Known rows, with every step that occurs:
tared > gader: +1.77 -0.57 -1.17 +0.32 -0.20 +1.14 +0.57 -1.84 +0.60 -0.83 +2.31 -0.33
 +1.37 +1.49 +1.12 -0.37 +0.99 +0.27 +0.38 -1.06 -0.04 -0.26 -0.66 -0.42
 -0.17 +0.59 +1.13
femas > sabimo > tared > navulut: +1.82 -1.32 +4.41 -0.66 -0.89 -0.11 +0.83 -2.17 +0.92 -0.73 +1.82 +0.10
 +1.33 -0.92 +1.63 +0.29 +0.60 +0.63 -0.29 -1.18 -0.80 -1.07 -0.26 +0.54
 +0.34 -0.71 +0.51
navulut > dalas: +1.12 -1.56 +0.63 +1.26 -1.13 +0.28 +0.62 -2.47 -0.09 -1.34 +1.56 -0.09
 +1.70 +0.11 +0.27 +0.19 +0.93 -0.38 +0.45 -0.26 -0.06 -0.69 -1.63 -0.70
 -0.68 -0.14 -1.41
figag > tared > sabimo: +2.04 -0.54 +4.90 -0.15 +0.38 -0.79 +0.38 -2.38 -0.82 -0.70 +2.07 -0.81
 +1.18 +0.68 +1.84 -0.03 +1.52 -0.78 +0.79 -0.86 +0.00 -0.35 -0.35 -2.45
 -0.36 -1.00 +0.70
navulut > dalas > sabimo > tared > gader > femas: +0.78 -2.88 +0.57 -0.82 -1.87 +0.50 +0.60 -2.44 +0.82 -1.48 +2.42 +0.51
 +2.13 -0.95 -0.65 -0.27 +1.28 -0.36 +0.30 -0.91 -0.73 -2.13 -0.88 -1.38
 +0.25 -0.23 -1.39
dalas > sabimo > tared > gader > femas > gatat: +1.73 -2.07 +0.51 -2.26 -1.76 +0.87 +0.68 -2.32 +1.15 -1.12 +3.03 -0.15
 +1.74 -0.84 +0.94 +0.10 +1.00 -0.30 +0.45 -1.27 -0.95 -1.41 -0.08 -0.67
 -0.32 -0.24 +0.89
gader > dalas > gatat: +2.33 -1.28 +1.40 -0.40 -1.03 +0.80 +0.92 -2.74 -0.39 -2.34 +2.03 -0.51
 +1.59 -0.12 -1.25 -0.86 +0.67 -0.84 +0.13 -0.36 -0.86 +0.17 -0.67 +0.11
 +0.00 -1.51 +1.09
figag > femas > sabimo > tared > gader: +2.44 -0.83 +4.38 -0.37 -0.99 -1.13 +0.43 -2.08 +0.11 -1.36 +2.18 -0.53
 +1.09 +1.53 +1.30 +0.16 +0.87 -0.28 -0.01 -1.43 -0.65 -0.85 +0.07 -1.88
 +0.23 -0.84 +0.22
figag > tared > navulut > femas: +1.54 -1.35 +6.31 +0.52 -0.21 -0.97 +0.12 -2.45 -0.24 -0.73 +1.78 -0.83
 +1.19 -1.18 +0.93 -0.30 +1.57 +0.20 +0.16 -0.71 -0.11 -1.38 -0.66 -1.11
 +0.22 -1.25 -0.80
tared > navulut > femas: +1.24 -1.68 +1.08 +0.53 -0.91 +0.58 +0.39 -2.37 +1.34 -0.94 +1.95 -0.31
 +1.37 -1.59 +0.96 -0.16 +1.17 +0.42 -0.29 -0.62 -0.12 -1.56 -0.99 +0.49
 +0.17 -0.80 -0.80
dalas > navulut: +2.18 -1.19 +0.98 +0.28 -0.97 +0.68 +0.73 -2.12 +0.83 -0.13 +1.69 -0.33
 +1.49 -0.82 +0.24 -0.26 +0.05 +0.17 +0.27 -0.34 -0.39 -0.21 -1.01 -0.97
 +0.47 -0.76 -0.68
sabimo > tared > gader > femas: +2.00 -1.01 +1.33 -1.49 -0.20 +0.32 +0.54 -1.88 +0.58 -1.18 +2.66 -0.03
 +1.49 -0.13 +0.18 -0.54 +0.89 +0.23 +0.14 -1.00 -0.92 -2.25 -0.51 +0.18
 +0.60 +0.45 +1.40
femas > sabimo: +2.10 -0.64 +1.60 +0.52 -1.09 +0.53 +0.87 -2.16 +0.11 -0.98 +1.56 -0.12
 +1.21 +0.37 +1.79 +1.16 +0.69 -0.05 +0.03 -0.68 -0.41 +0.12 -0.44 -0.35
 -0.82 -0.57 +0.61
navulut > femas: +1.31 -1.32 -0.62 +0.68 -0.93 +1.40 +0.52 -2.40 +0.35 -1.41 +1.97 -0.23
 +1.24 +0.06 +0.90 +0.86 +1.09 -0.39 -0.10 +0.06 -0.15 -1.70 -1.48 -0.24
 -1.00 -0.21 -1.07
sabimo > tared > navulut: +1.55 -0.98 +3.22 -1.02 -0.01 -0.24 +0.64 -2.06 +1.03 -0.70 +1.99 -0.18
 +1.38 -1.31 +0.88 -0.62 +0.57 +0.54 +0.22 -0.80 -0.58 -1.69 -0.98 +1.30
 +0.55 -0.26 +0.66
tared > gader > femas > navulut > dalas > gatat: +1.74 -2.37 -0.58 +0.22 -1.90 +0.57 +0.41 -2.09 +0.77 -1.47 +2.77 -0.26
 +1.80 -0.98 -0.89 -0.58 +1.06 -0.47 +0.10 -1.53 -0.77 -1.19 +0.10 -1.62
 +0.89 -0.17 -0.02
gader > dalas > sabimo > tared > navulut > femas > figag: +1.34 -2.47 +4.06 -1.60 -1.77 +0.79 +0.65 -3.05 +0.99 -2.16 +2.20 -0.10
 +1.65 -1.29 -0.56 -0.51 +0.83 -0.56 -0.17 -0.91 -1.36 -1.34 -0.16 +0.35
 +1.26 -2.15 -0.77
tared > gader > femas: +2.28 -0.76 -0.88 -0.11 -0.66 +0.58 +0.40 -1.87 +0.47 -1.20 +2.53 -0.27
 +1.51 -0.01 +0.35 -0.30 +1.32 +0.12 +0.19 -1.04 -0.49 -1.09 -0.21 -0.55
 +0.33 +0.21 +1.46
gader > femas > figag > tared: +2.56 -0.23 +4.68 -0.28 -1.35 -1.01 +0.23 -2.59 -0.95 -1.49 +1.90 -1.42
 +1.12 -1.29 +0.46 +0.85 +1.32 -0.93 +0.66 -0.74 -0.76 -1.23 +0.10 -1.09
 -0.94 -1.22 +0.91
sabimo > tared > gader > femas > figag: +1.93 -0.89 +1.98 -1.63 -0.69 +0.30 +0.54 -2.12 +0.62 -1.24 +2.71 -0.50
 +1.40 -0.04 +0.23 -0.18 +0.89 +0.02 +0.22 -1.29 -0.99 -2.23 -0.16 +0.02
 +0.13 +0.33 +1.27
figag > dalas > sabimo > tared > gader > femas: +2.08 -1.61 +0.07 -1.19 -1.04 +0.05 +0.35 -2.27 -0.16 -2.48 +2.38 -0.15
 +1.38 -1.61 -0.04 +0.05 +1.21 -0.74 +0.76 -1.00 -0.74 -1.27 -0.07 -1.29
 +0.74 -1.33 -0.41
femas > sabimo > tared > gader: +1.84 -1.26 +2.68 -0.68 -0.67 +0.64 +0.87 -1.99 +0.64 -0.87 +2.24 +0.18
 +1.33 +0.97 +1.44 +0.32 +0.68 +0.51 -0.23 -1.35 -0.78 -1.02 -0.16 -0.52
 +0.07 +0.13 +0.85
tared > gader > femas > gatat: +2.63 -1.04 +0.32 -0.36 -1.29 +0.58 +0.42 -2.28 +0.48 -1.18 +2.97 -0.85
 +1.51 +0.09 +1.39 -0.03 +1.23 +0.12 +0.19 -1.38 -0.63 -0.59 +0.10 -0.85
 -0.19 +0.20 +1.77
sabimo > tared: +1.72 -0.58 +2.00 -0.94 +0.05 +0.29 +0.77 -2.01 +0.18 -1.01 +1.96 -0.15
 +1.27 +0.07 +0.82 +0.15 +0.42 -0.11 +0.47 -0.31 -0.59 -1.55 -1.36 +0.90
 -0.39 +0.15 +0.75

Rows:
+1.67 -2.35 +3.21 -1.32 -0.43 +1.11 +0.62 -2.36 +1.03 -1.26 +2.66 +0.23
 +1.65 +0.19 -0.78 -1.31 +0.51 +0.46 -0.50 -0.98 -1.24 -2.10 -0.57 -0.49
 +2.06 -0.41 -0.54 -> sabimo > tared > gader > dalas > navulut > femas
+2.00 -2.39 +1.54 +0.19 -2.01 +1.29 +0.61 -2.78 +1.23 -0.43 +2.41 -0.73
 +1.50 -1.06 +0.79 +0.43 +0.32 +0.12 -0.28 -0.50 -0.57 -0.86 -0.92 -1.78
 -0.12 -0.82 -1.83 -> dalas > navulut > femas > gatat
+1.90 -0.29 +4.99 -0.29 -0.73 -0.46 +0.45 -2.80 -0.65 -0.97 +2.05 -1.64
 +1.01 +0.89 +1.89 +0.67 +1.26 -1.10 +0.90 -1.31 -0.15 -0.26 +0.11 -2.13
 -1.34 -1.02 +0.57 -> femas > figag > tared > sabimo
+0.70 -2.48 +1.24 +0.39 -1.74 +0.04 +0.53 -2.52 +1.41 -0.90 +1.73 +0.09
 +1.94 -2.08 +0.38 -0.60 +1.18 +0.17 +0.27 -1.00 -0.11 -0.72 -0.94 -0.43
 +0.37 -0.96 -1.46 -> tared > navulut > dalas > sabimo
+1.42 -1.59 +2.01 +0.57 -1.45 +0.21 +0.25 -2.83 +0.83 -1.67 +1.92 -1.05
 +1.12 -1.91 +0.90 +0.26 +1.26 -0.09 -0.04 -1.09 -0.19 -1.30 -0.36 -0.30
 +0.01 -1.44 -1.41 -> tared > navulut > femas > figag > dalas
+2.06 -1.47 +4.21 -0.91 -0.71 +0.63 +0.85 -2.25 +0.45 -1.38 +2.20 +0.29
 +1.44 +0.90 +0.82 -0.12 +0.63 +0.41 -0.43 -1.34 -1.18 -0.75 +0.13 -0.20
 +1.06 -0.53 +0.84 -> femas > sabimo > tared > gader > dalas
+1.05 -3.12 +1.41 -0.98 -2.39 +0.47 +0.61 -2.73 +0.84 -1.47 +2.78 +0.08
 +2.13 -0.96 +0.14 -0.05 +1.21 -0.38 +0.32 -1.20 -0.86 -1.70 -0.57 -1.66
 -0.16 -0.24 -1.15 -> navulut > dalas > sabimo > tared > gader > femas > gatat
+1.39 -1.49 +5.98 +0.12 -1.76 -1.01 +0.42 -2.98 -0.38 -1.14 +1.87 -1.73
 +1.36 -0.86 +0.05 -0.11 +1.28 -0.57 +0.64 -1.47 -0.21 -0.62 -0.09 -1.73
 -1.31 -1.24 -0.52 -> femas > figag > tared > navulut > dalas > gatat
+0.55 -2.57 +0.91 -0.45 -1.67 +0.56 +0.76 -2.53 +0.53 -1.32 +1.94 +0.42
 +1.98 -0.60 -0.14 +0.11 +0.95 -0.56 +0.55 -0.48 -0.47 -1.57 -1.46 -0.89
 -0.44 -0.36 -1.86 -> navulut > dalas > sabimo > tared
+2.44 -0.89 +5.72 -0.36 -1.09 -1.75 +0.40 -2.21 +0.34 -1.26 +1.84 -0.61
 +1.11 +0.05 +1.31 +0.14 +0.82 -0.16 -0.05 -1.30 -0.66 -0.92 +0.00 -1.03
 +0.49 -1.54 +0.00 -> figag > femas > sabimo > tared > navulut
+1.38 -2.57 +3.40 -1.49 -1.28 +0.80 +0.65 -2.82 +1.00 -2.05 +2.17 +0.39
 +1.76 -1.40 -0.61 -0.85 +0.88 -0.34 -0.21 -0.60 -1.28 -1.43 -0.49 +0.50
 +1.68 -2.03 -0.71 -> gader > dalas > sabimo > tared > navulut > femas
+1.03 -2.34 +2.89 -0.95 -0.96 -0.22 +0.76 -2.40 +1.02 -1.07 +2.19 -0.12
 +1.81 -1.69 -0.51 -1.07 +0.77 +0.30 +0.08 -0.98 -0.57 -2.06 -1.22 +0.31
 +0.06 -0.32 -0.41 -> sabimo > tared > navulut > dalas > gatat
+1.58 -0.94 +1.13 -1.09 +0.16 +0.69 +0.69 -1.82 +0.62 -0.81 +2.50 -0.08
 +1.40 +0.90 +0.78 -0.57 +0.66 +0.39 +0.30 -1.02 -0.57 -1.59 -0.90 +0.26
 +0.21 +0.75 +1.08 -> sabimo > tared > gader
+0.59 -3.09 +1.51 +0.25 -1.99 +0.61 +0.48 -2.15 +1.16 -1.02 +2.23 +0.35
 +1.81 -0.87 +0.05 -0.09 +0.34 -0.70 +0.49 -1.44 -0.80 -0.99 -0.34 -1.13
 +1.49 -0.50 -2.13 -> femas > navulut > dalas > sabimo > tared > gader
+1.88 -0.25 +4.72 +0.16 -0.76 -0.32 +0.36 -2.48 -0.72 -0.93 +2.07 -1.66
 +1.01 +1.30 +1.22 +0.28 +1.19 -0.44 +0.80 -1.47 -0.20 -0.24 +0.13 -1.77
 -1.13 -0.41 +0.67 -> femas > figag > tared > gader
+1.64 -2.32 +1.19 +0.43 -2.45 -0.12 +0.31 -2.30 +0.51 -1.58 +1.97 +0.10
 +1.75 -2.80 -0.42 +0.61 +0.82 -1.20 +0.42 -0.72 -1.04 -1.29 -0.19 -0.88
 +1.09 -1.28 -1.28 -> gader > femas > navulut > dalas > sabimo
+2.50 -0.43 +4.32 -0.72 -1.25 -0.90 +0.27 -2.72 -0.63 -1.45 +2.25 -1.34
 +1.20 -0.99 +0.80 +0.73 +1.59 -1.19 +0.60 -1.06 -0.70 -1.29 +0.38 -1.84
 -0.69 -1.30 +1.08 -> gader > femas > figag > tared > sabimo
+1.28 -1.63 -0.23 +0.21 -2.16 +1.20 +0.39 -3.01 +0.05 -2.32 +2.06 -0.95
 +1.07 -0.62 +0.69 +1.49 +1.24 -1.23 +0.35 -0.61 -0.28 -1.43 -0.54 -1.45
 -1.37 -1.36 -2.15 -> navulut > femas > figag > dalas > sabimo
+2.56 -1.00 +3.04 -0.98 -1.27 -0.23 +0.65 -2.17 +0.14 -1.43 +2.03 +0.05
 +1.38 -1.55 +0.56 +0.89 +0.93 -0.20 -0.19 -0.65 -1.23 -1.88 -0.11 +0.05
 +0.08 -0.73 +1.08 -> gader > femas > sabimo > tared
+2.39 -1.34 +6.84 +0.05 +0.05 -0.58 +0.28 -2.33 -0.73 -0.85 +2.10 -0.65
 +1.46 +0.63 -0.24 -1.45 +1.05 +0.21 +0.27 -1.12 -0.71 -0.04 +0.08 -2.32
 +1.89 -1.31 +0.00 -> figag > tared > gader > dalas > navulut
+1.59 -2.03 +1.13 +0.22 -2.03 +1.39 +0.60 -2.71 +1.20 -0.53 +2.02 -0.76
 +1.39 -0.84 -0.01 +0.51 +0.31 -0.18 -0.19 -0.51 -0.53 -1.33 -0.81 -1.62
 -0.18 -0.99 -2.15 -> dalas > navulut > femas > figag
+1.15 -1.52 +6.07 +0.05 -1.85 -0.92 +0.32 -2.93 -0.09 -0.95 +1.71 -1.35
 +1.41 -1.02 +0.79 +0.15 +1.33 -0.57 +0.79 -1.45 -0.24 -0.56 +0.02 -1.66
 -0.79 -1.51 -1.07 -> femas > figag > tared > navulut > dalas > sabimo
+1.26 -2.18 +1.55 -0.36 -1.19 +1.46 +0.66 -2.33 +0.88 -1.27 +2.46 +0.25
 +1.33 +0.66 +1.01 +0.74 +1.05 +0.31 -0.75 -0.88 -0.70 -2.31 -0.62 -0.79
 -0.18 +0.02 -0.95 -> navulut > femas > sabimo > tared > gader
+1.05 -1.96 +3.79 -0.53 -0.51 -0.42 +0.60 -2.27 +0.97 -0.85 +1.92 +0.04
 +1.70 -1.46 +0.21 -0.82 +0.71 +0.52 +0.13 -0.85 -0.56 -1.99 -1.25 +0.74
 +0.71 -0.30 -0.70 -> sabimo > tared > navulut > dalas
+2.55 -0.59 +5.01 -0.23 -1.03 -1.39 +0.48 -2.18 -0.17 -1.49 +1.84 -0.58
 +1.03 +0.96 +1.30 +0.59 +0.72 -0.57 +0.12 -0.98 -0.68 -0.82 -0.25 -1.48
 -0.12 -1.30 +0.05 -> figag > femas > sabimo > tared
+1.40 -2.26 +3.53 +0.27 -1.92 -1.12 +0.14 -2.17 +0.64 -1.50 +2.28 -0.35
 +1.51 +0.09 +0.08 -0.25 +0.58 -1.15 +0.54 -1.56 -0.72 -0.97 -0.03 -2.45
 +1.54 -1.26 -2.08 -> figag > femas > navulut > dalas > sabimo > tared > gader
+1.69 -1.07 +0.86 -0.86 -1.59 +0.48 +0.51 -2.65 +0.02 -2.11 +2.26 -1.10
 +1.12 -0.17 +0.71 +0.49 +0.93 -0.95 +0.96 -1.53 -0.51 -0.58 +0.20 -1.31
 -0.66 -1.02 -0.38 -> femas > figag > dalas > sabimo > tared > gader
+1.81 -1.70 +2.90 -1.44 -0.96 +0.74 +0.81 -2.61 +0.23 -2.03 +1.98 +0.29
 +1.67 -0.47 -0.49 -0.53 +0.59 -0.73 +0.31 -0.42 -1.27 -0.59 -0.61 +0.55
 +1.17 -1.69 +0.23 -> gader > dalas > sabimo > tared
+2.02 -1.54 +6.16 +0.09 -1.48 -1.87 +0.38 -2.45 +0.32 -1.42 +1.78 -0.42
 +1.34 -0.09 +0.82 +0.04 +0.90 -0.21 -0.11 -1.33 -0.65 -1.13 -0.22 -1.64
 +0.61 -1.58 -1.09 -> figag > femas > sabimo > tared > navulut > dalas
+1.76 -1.93 +0.36 +0.60 -1.48 +0.38 +0.25 -1.97 +0.72 -1.25 +2.49 -0.10
 +1.67 -0.70 -0.03 -0.32 +1.00 -0.23 +0.13 -1.43 -0.76 -1.09 +0.10 -1.24
 +1.48 -0.14 -0.25 -> tared > gader > femas > navulut > dalas
+1.33 -1.97 +2.16 +0.51 -1.41 +0.58 +0.50 -2.46 +1.42 -0.94 +1.87 -0.09
 +1.36 -1.57 +1.38 +0.32 +1.15 +0.61 -0.64 -0.93 -0.32 -1.33 -0.48 +0.07
 +0.25 -1.04 -0.87 -> tared > navulut > femas > sabimo
+1.18 -1.55 +1.78 +0.34 -1.52 +0.57 +0.40 -2.70 +1.33 -1.04 +1.97 -0.89
 +1.25 -1.38 +1.07 +0.30 +1.13 +0.15 -0.17 -1.01 -0.21 -1.50 -0.56 +0.20
 -0.38 -0.92 -0.84 -> tared > navulut > femas > figag
